Each row comes from the steps of one walk. Every step used is in the known rows, and no mark comes twice. Write the walk behind each row, first mark first.
(in the rows, 128 means zero)
Known rows
zate/tisavak/madug: [123 153 175  24 156 150 110 120 146  98 164 153 202 159 101 168 149 112
 129 126 106 140 108 134 133 142 138 156 107  85  85 112 134 163 141 143
 106 135 142 163 134 107 107 141]
toka/vobesa/madug/tisavak/zate/munor: [136 143 123  14 137 161 111 106 142  80 137 139 184 145 104 176 121 135
 104 139 101  47 116 122 202 146 145 168  88 142 151 157  91 151 141 140
 145 115 150 136 178 106 143 127]
gibi/bonun/zubot: [137 160 129  91 163 149 114  72 165 105 124 153 191 138 125 183 140  99
 155 150 124 101 114  87 180 133 152 137 189  69 126  98 152 110 126 123
  61 109 147 162 146 104 147 136]
munor/zate/tisavak/madug: [130 150 174  26 150 134 101 105 148  84 170 154 188 151 103 164 152 125
 132 123 102 168 105 126 128 159 135 172 101 111 101 122 123 164 136 132
 124 131 137 177 134 111 117 133]
gufed/toka: [155 123 154 121 136 159 146 116 142 103 124 133 162 164 120 152 159 127
 128 143 108 106 108 142 165 122 148 104  71  93 114 119 126 187 156 179
  58 114 127 123 111 115  91 126]
vobesa/madug/tisavak/zate/munor/zubot/toka/gufed: [158 162 199  85 138 160 144 157 122  89 139 126 122 142 128 142 136 148
 108 176  81  88 102 122 136 155 147 143  33 145 109  96 153 129 148 188
 144 105 133 158 155 127 160 127]
nutos/kamogen: [127 135 135  89 128 124 130  96 173  82 134 125 129 138 130 147 165 139
  99 106 121 113 115 106 158 157 142 132  88  84  95 113 134 118 130 152
 107 115 112 155 114  78  94 140]
nutos/kamogen/rika: [119 141 137 129 133 136 105  95 151 100 144 138 116 116 110 189 157 157
 158 129 131 123 112 122 181 174 136 153 123  50 137 130 138 149 135 158
 120 105 118 161 122  70  78 120]
vobesa/toka: [184 182 173  76 141 143 126 148 147 108 138 110 178 158 125 179 142 126
 140 149 113  86 109 147 109 156 134 126 124 130 130 111 148 158 146 163
 113 113 109 159 145 117 112 140]
gibi/bonun/zubot/toka: [156 156 162  84 166 151 108 106 150 112 121 146 181 157 146 175 132 115
 153 154 115 119  99 110 152 144 148 130 101  95 141  92 170 116 142 152
  47 121 130 171 132 110 155 128]
vege/vefur: [207 167 150  59 145 157 133 131 131 101 139 111 174 140 103 167 143 151
 119 139 109 153 109  81 162 128 154 143 145 101  88 148 144 167 145 173
 103 161 105 131 140 123 103 138]
kamogen/nutos/gufed: [141 172 141 128 127 128 139  97 155 102 131 162 157 125 120 188 166  96
 125 136  98 122 109 105 168 171 151 148  92  89  91 113 150 130 137 151
 136 136 116 138 156 128  90 120]
navon/gibi/bonun/zubot/toka/vobesa/madug: [143 160 128  57 183 147 109 117 131 127 119 160 167 134 114 174 108 132
 149 156 120  64  96 122 146 146 139 162 141 149  99 105 171 126 144 162
 140  82 127 122 144  96 164 123]
navon/gibi/bonun/zubot: [160 160 131  90 173 135 124  53 158 113 115 163 200 135 116 189 134 102
 143 154 123 112 116  84 188 119 164 146 181  70 113  86 175 118 125 126
  74 100 139 149 157  95 155 135]
zate/tisavak: [156 153 155  84 146 152 139 136 128 100 128 132 200 166 108 170 144  99
 118 143  98 123 121 118 168 142 148 155 176  94 114  99 129 135 142 145
 132 130 144 155 140 121  97 122]
vobesa/madug/tisavak/zate/munor: [147 150 143  22 129 162 106 108 146  82 138 144 214 150 103 181 135 132
 101 138 101  65 113 117 211 143 147 167  91 120 158 150  95 158 134 140
 136 123 147 144 175 109 138 131]
nipa/vefur/vege: [224 142 158  74 131 127 169 125 173 102 148 113 165 131  97 197 134 128
 130 130  93  93 115  94 177 125 163 149 148 139 148 139 166  91 132 162
 102 138 138 163  98 129  73 122]
gibi/navon: [167 137 119  74 145 148 157 122 149 144 120 145 147 166 121 164 142  84
  88 126 106 103 113 112 184 142 148 138  91 120 100  99 160  77 137 140
 101 113 153 142 109 108 108 136]
rika/kamogen/nutos/gufed/toka: [137 138 146 155 125 144 151  93 159  95 124 156 136 157 118 160 168 111
 129 136 101 115 108 147 174 142 149 115  76  91 109 134 140 171 153 182
  39 133 119 106 136 116  72 122]
rika/kamogen/nutos/gufed/toka/vobesa/madug: [113 150 114  97 147 154 134 125 146 106 130 159 127 137 101 159 137 133
 144 142 110  51 103 155 158 154 128 145 132 157  88 151 137 154 157 186
 115 100 121  91 136 106 101 124]
navon/gibi/bonun: [193 153 129 103 163 123 141  70 142 141 122 153 167 159 118 188 140  98
 100 127 121 134 113  78 209 129 161 146 140 107  92  84 176 130 129 121
 109 120 133 132 142  87 142 127]
bonun/gibi/navon: [180 135 116  35 155 148 157 109 151 153 109 137 179 157 117 168 139  73
  98 124 112  90 116 118 212 137 154 128 105 122 107  92 185  85 128 141
  71  78 147 105 123  94 115 142]
gibi/bonun/zubot/toka/gufed: [153 167 188 101 155 160 151 105 149 110 128 132  86 141 147 155 140 128
 116 174  98 133 109 115 149 151 152 116  92 105 104  75 168 108 140 162
  71 111 120 168 135 115 156 129]
navon/gibi/bonun/zubot/toka: [173 159 162  88 174 139 115  89 143 119 115 156 185 152 139 180 127 119
 144 156 116 126 100 106 158 131 158 136  94  92 136  83 187 125 140 154
  56 116 126 158 144 103 160 127]
kamogen/nutos/gufed/vefur/nipa: [183 137 189 115 107 154 144  84 151 135 123 158 129 151  98 160 171 138
  88 116  91 144 112 128 129 142 175 149 114 110 134 117 146 185 151 178
 115 125 100 125 140 113  96 114]
zubot/toka: [179 153 176  87 147 149 127 136 134 110 134 131 168 161 140 168 143 147
 122 142 104 127  97 127 145 148 146 125  37 129 129 102 158 140 155 178
  82 133 114 160 118 120 118 130]
madug/tisavak/zate/munor/zubot/toka/gufed/nutos: [162 108 159  80 119 152 159 160 123 118 144 131 126 141 149  98 156 123
  87 176  72  97 112 116 157 119 172 119   4 121 115 116 147 176 154 186
  96 122 115 155 161 120 120 168]
madug/tisavak/zate/munor/zubot: [170 145 141  86 135 141 128 145 135  66 148 129 220 143 104 159 142 134
 133 151  91  60 115  88 168 124 155 162  68 107 131 123 139 127 142 155
 123 111 171 164 171 123 143 129]
zubot/toka/vobesa/madug/tisavak/zate: [123 122 167   7 132 151 105  95 133  97 127 137 171 149 133 174 130 128
 129 136 103  72  98 134 137 159 141 138  49 204 143 127 102 160 148 168
 175 120 117 127 143 107 140 147]
toka/zubot: [139 161 138 117 152 145 151 129 156  95 137 104 134 137 121 149 137 151
 151 144 107 139 112  87 157 130 154 119 125 131  93 100 153 138 152 158
 160 128 138 184 129 123 104 130]
madug/tisavak/zate/munor/zubot/toka/gufed: [167 155 198  94 133 157 157 143 127  83 140 117 105 147 137 143 139 146
  99 172  77 105 110 116 140 149 156 130  14 137 116  93 152 121 150 182
 120 116 135 166 157 128 153 129]
vobesa/toka/zubot/bonun/gibi/navon: [168 142 125  22 164 132 143 139 147 151 104 124 140 171 131 154 125  63
 134 140 123 108 117 120 181 139 144 126 127 165 109  87 187  85 134 148
  95  88 138 128 134  97 123 152]
zubot/toka/vobesa/madug/tisavak/zate/munor: [143 143 138  10 138 164 106 121 137  81 133 138 181 155 114 174 115 140
 110 142  98  53 109 129 191 150 143 165  56 148 163 151 101 150 147 151
 131 121 145 141 175 107 151 123]
navon/gibi/bonun/zubot/toka/gufed/vefur/vege: [202 124 210 118 138 127 161 108 160 125 130 143  74 149 117 155 129 119
 111 136  98 137 100 104 180 118 180 145 109 132 111  92 207 141 144 175
  44 118 119 147 119 110 126 102]
rika/kamogen/nutos/gufed/vefur/vege: [184 128 178 131 107 118 153 111 176 106 145 151 108 148 101 167 152 118
 117 103  99 122 102 113 191 136 167 154 118 149 118 144 181 144 147 178
  43 146 118 133 119 120  63 108]
zubot/toka/vobesa/madug: [140 157 138  52 163 158 114 156 126 117 132 141 157 138 117 165 121 154
 136 147 113  59  94 139 131 160 128 153  99 174  99 123 146 138 157 179
 157  95 119 128 123 112 132 128]
nutos/gufed/toka/vobesa/madug/tisavak: [101 147 130 100 132 164 130  90 114 106 111 147 150 152 130 162 125  84
 128 138 125  45 111 142 157 178 143 129 126 159 106 134 109 164 150 180
 190 110 123 113 151 127  90 125]
bonun/zubot/toka: [156 159 173  76 158 154 115 119 146  96 126 142 192 144 138 170 136 142
 153 162 108 112 100 127 132 139 150 127  72  99 144  98 164 129 149 176
  58 116 120 170 134 120 133 134]
tisavak/zate/munor/zubot/toka/vobesa: [164 126 131  57 159 140 130 163 133  75 137 117 144 141 122 154 116 163
 136 151  87  63 106 116 126 131 144 154  14 161 124 123 152 118 163 169
 102  98 150 150 149 111 159 118]
rika/kamogen: [172 160 137  93 135 144 146  88 164  95 151 135 154 159 108 171 153 166
 103 122 118 108 117 127 191 131 146 127 137 153 123 141 156 120 144 166
  33 135 127 141 128  98  90 162]
vege/vefur/nipa: [232 157 187  48 128 172 130 105 136 125 130 124 160 154  88 160 154 143
 100 130 103 145 122 107 107 116 166 142 156 115 142 127 144 154 143 185
 128 151  91 141 128 109  99 133]
kamogen/nutos/gufed/toka/zubot: [113 147 144 166 140 146 157 127 160  93 120 122 113 141 126 139 149 118
 169 149  97 143 108 110 150 136 154 108  89  97  91 106 146 172 159 177
 135 130 131 150 135 129  88 105]
vobesa/madug/tisavak/zate/munor/zubot/toka: [170 154 173  74 146 150 106 173 118  88 140 137 224 158 122 157 130 143
 144 158  93  67  92 116 141 145 143 161  29 133 144 117 155 136 152 184
 126 116 148 162 154 126 155 122]

Which walk is each row?
[135 169 121  82 147 163 128 140 101 100 127 140 177 154 120 158 108 109
 138 155 115  25 111 123 165 166 142 152 117 163 114 134 133 129 158 179
 179 112 142 148 168 131 123 122] -> zate/munor/zubot/toka/vobesa/madug/tisavak
[127 125 146 103 149 131 130 131 137  96 120 131 103 167 133 132 146 124
 159 155 124 155 113 105 170 118 145 115 100 155  90 107 126 153 159 176
 113 141 126 160 118 121 100 146] -> gufed/toka/zubot/bonun
[158 178 110 100 135 139 169  92 164 105 150 160 137 145  99 177 161 141
 135 141 101 110 123 125 213 132 146 128 143 135  93 141 149 120 156 161
  47 153 112 136 147 111  84 157] -> rika/kamogen/nutos
[166 116 159  94 126 152 168 155 130 142 140 133 100 138 152 104 166 131
  82 169  84 127 109 127 153 124 167 103  30 119  88 105 159 177 155 189
  80 121  91 148 130 117  99 171] -> zubot/toka/gufed/nutos
[136 140 119  69 172 151 127 104 142 104 118 135 122 144 142 166 109 126
 148 151 113  82 110 117 140 145 145 131 105 140 121 109 156 106 155 151
  74 106 134 151 140 105 151 124] -> gibi/bonun/zubot/toka/vobesa
[143 175 137 130 125 128 145  83 167  96 138 162 142 135 114 186 165 115
 117 128 102 123 112 115 180 165 149 146 110 114 101 130 158 119 138 159
  87 145 118 130 157 116  81 134] -> rika/kamogen/nutos/gufed
[183 127 114  38 160 126 146 134 134 146 108 149 174 164 120 154 140  64
 119 137 119  93 116 101 199 129 150 141  99 147  91  85 193  63 130 150
  76  80 155 114 127  99 125 154] -> munor/zubot/bonun/gibi/navon
[151 130 131  60 151 145 135 139 122  77 130 119 139 149 130 153 109 139
 135 150  91  52 111 118 134 142 148 145  25 172 131 127 140 119 165 171
 121 109 149 151 162 118 148 122] -> madug/tisavak/zate/munor/zubot/toka/vobesa
[146 162 159  73 153 121 116 153 140  99 128 117 115 164 135 152 136 122
 166 159 127 141 114 107 132 140 135 130 134 180 104 102 140 134 152 164
 146 140 115 184 139 123 115 155] -> vobesa/toka/zubot/bonun
[127 114 124 117 142 149 147 104 141  91 116 126 106 143 127 153 133 118
 118 134 107  79 113 140 136 147 146 121  62 131 100 126 128 159 157 174
 101  97 133 108 131 113  97 110] -> nutos/gufed/toka/vobesa
[140 112 136 110 123 127 153 164 154  96 142 122  93 132 144  83 167 141
  82 143  92 103 114 105 153 134 159 129  20  62  85 114 164 133 141 180
  74 105 109 165 135  84 107 153] -> zate/munor/zubot/toka/gufed/nutos/kamogen
[128 135 146 143 149 156 157 135 154  93 125 105 125 152 124 131 142 144
 161 148 105 135 109 114 153 116 153  98 104 113  99 107 141 175 162 179
 120 121 137 160 116 121  97 120] -> gufed/toka/zubot
[115 148 140 169 139 146 163 114 170  88 126 123 103 148 122 137 148 135
 163 141 101 141 109 118 163 131 153 106 108 117  99 121 155 161 160 182
  96 138 131 145 136 120  81 119] -> rika/kamogen/nutos/gufed/toka/zubot
[159 116 143  96 122 151 174 138 138 138 145 135 103 126 138 108 173 122
  74 166  89 118 119 116 171 119 169 106  75 110  74 109 148 176 148 173
  94 117 100 144 135 113  89 179] -> toka/gufed/nutos
[170 139 145  29 135 152 113 117 164  75 145 133 199 144 100 180 145 161
  97 134  91  96 113 108 203 125 149 166  56  97 154 141 112 151 135 131
  89 121 153 149 162 101 144 129] -> tisavak/zate/munor
[184 139 184 114 106 155 147  70 161 130 130 159 119 160  94 158 170 154
  84 110  94 144 114 134 136 138 173 146 131 129 141 132 155 178 151 185
  79 132 101 118 142 104  88 126] -> rika/kamogen/nutos/gufed/vefur/nipa
[122 131 146 126 124 138 122 128 147 124 148 125  74 113 128 149 164 144
 146 155 119 115 115 145 149 168 141 136 109  54 130 131 146 185 140 175
 114  96  93 160 135  69  74 146] -> vobesa/toka/gufed/nutos/kamogen/rika
[105 120 146 127 133 144 114 109 148 115 140 144  84 103 133 144 159 152
 157 164 116 126 111 134 158 159 149 136  87  36 136 122 154 166 140 182
  81  96  97 168 132  72  87 142] -> bonun/zubot/toka/gufed/nutos/kamogen/rika
[188 166 125 123 148 142 139 174 133  78 152 130 217 140  95 154 145 148
 132 156  97  64 116  84 172 120 152 166  96  76 106 118 168 111 145 158
  98 100 171 170 158 126 133 119] -> zate/munor/zubot
[112 135 140 120 143 122 133 126 141  97 115 150  94 157 133 140 153 102
 166 156 116 160 112 101 169 135 146 123  95 142  81 108 130 148 157 173
 125 150 118 153 136 127  94 134] -> kamogen/nutos/gufed/toka/zubot/bonun
[170 167 189 105 163 149 158  89 143 115 121 141  91 139 138 160 134 132
 105 177  98 140 110 111 154 140 162 123  84 107  97  64 187 116 139 164
  82 105 114 155 147 107 161 128] -> navon/gibi/bonun/zubot/toka/gufed
[129 146 138   6 146 167  97 106 146  73 127 145 194 142 113 176 111 137
 130 154 100  46 111 130 181 143 146 166  77 131 172 150 105 145 143 150
 115 111 149 147 184 108 160 125] -> bonun/zubot/toka/vobesa/madug/tisavak/zate/munor
[126  98 114  83 117 120 136 118 166 110 137 134 129 134 142 107 178 126
  89 115 114 111 115 105 163 135 155 120  68  74  92 126 139 155 135 161
  85 117  97 148 117  73  75 171] -> gufed/nutos/kamogen
[148 145 141  35 162 151 102 181 131  94 141 137 183 131 104 157 117 168
 145 153  96  40  92 128 129 145 128 176  67 165 116 132 149 134 154 175
 153  84 146 133 143 108 168 120] -> tisavak/zate/munor/zubot/toka/vobesa/madug
[119 127 109 122 142 146 159 105 143  95 115 141  94 137 122 157 139 107
 134 143  99  79 116 141 150 148 147 121  71 125  87 133 125 156 163 172
 102 107 125 105 143 117  93 110] -> kamogen/nutos/gufed/toka/vobesa
[146 115 124  63 156 135 144 115 149 143  91 140 133 169 134 144 136  52
 121 132 121 125 112 114 198 138 152 123  86 137 103  89 180  98 132 156
  80  87 147 103 124  99 109 133] -> nutos/gufed/toka/zubot/bonun/gibi/navon
[170 133 158  87 124 149 167 164 138 141 145 120 105 136 144 113 165 120
  91 174  89 102 117 142 130 130 160 104  85 120  92 109 154 188 151 179
 101 110  90 147 146 114  95 179] -> vobesa/toka/gufed/nutos
[126 122 164  27 137 143 107 121 126  89 130 135 184 143 129 164 129 129
 145 144  96  60  97 122 116 152 141 144  47 202 133 119 119 150 149 176
 180 110 131 133 145 114 148 147] -> munor/zubot/toka/vobesa/madug/tisavak/zate
[136 135 149 154 126 145 146 107 151 101 117 157 149 147 124 163 168  94
 137 143  98 117 106 139 160 147 151 117  57  74 102 121 132 181 153 177
  80 125 119 112 135 126  81 110] -> kamogen/nutos/gufed/toka
[107 117 138 134 141 141 109 100 151 130 138 147  76 115 140 150 155 128
 156 157 121 133 109 121 177 164 149 138 115  31 136 119 159 157 135 164
  73 101 107 167 131  64 104 138] -> gibi/bonun/zubot/toka/gufed/nutos/kamogen/rika
[133 145 140  80 151 122 125 128 138  97 128 132 109 154 131 146 143 129
 148 150 125 158 116  83 172 131 144 133 121 171  86 101 134 122 150 159
 145 146 125 179 127 122 109 154] -> toka/zubot/bonun
[144 130 150  70 153 129 125 103 145 106 108 127 158 145 131 152 145 106
 153 142 128 135 113 110 190 132 154 113 105 143 107  98 166 160 138 171
  85  90 119 108 145 105 107 142] -> nutos/gufed/toka/zubot/bonun/gibi
[121 124 154 119 143 124 119 125 141  91 114 135 106 161 139 135 148 111
 152 148 124 160 109 100 156 135 145 123  87 147  93 106 131 152 151 175
 127 140 127 156 124 124  98 135] -> nutos/gufed/toka/zubot/bonun
[136 114 111  97 149 159 160 114 138  97 122 123 108 149 120 148 130 134
 125 143 107  71 118 144 150 127 145 111  79 139  96 130 121 161 167 173
  84 100 132 113 123 110 101 124] -> gufed/toka/vobesa
[152 183 160 105 153 144 142 164 158  98 136  86 140 149 127 153 128 142
 173 154 109 120 110 119 108 142 142 116 142 142 116  99 161 153 154 164
 163 123 123 190 143 123 111 129] -> vobesa/toka/zubot
[172 163 200 103 140 159 165 131 136 109 138 121  77 144 140 151 148 151
  88 164  89 139 107 129 142 156 151 113  40 135  93  84 162 125 152 183
 101 120 106 159 124 123 127 134] -> zubot/toka/gufed
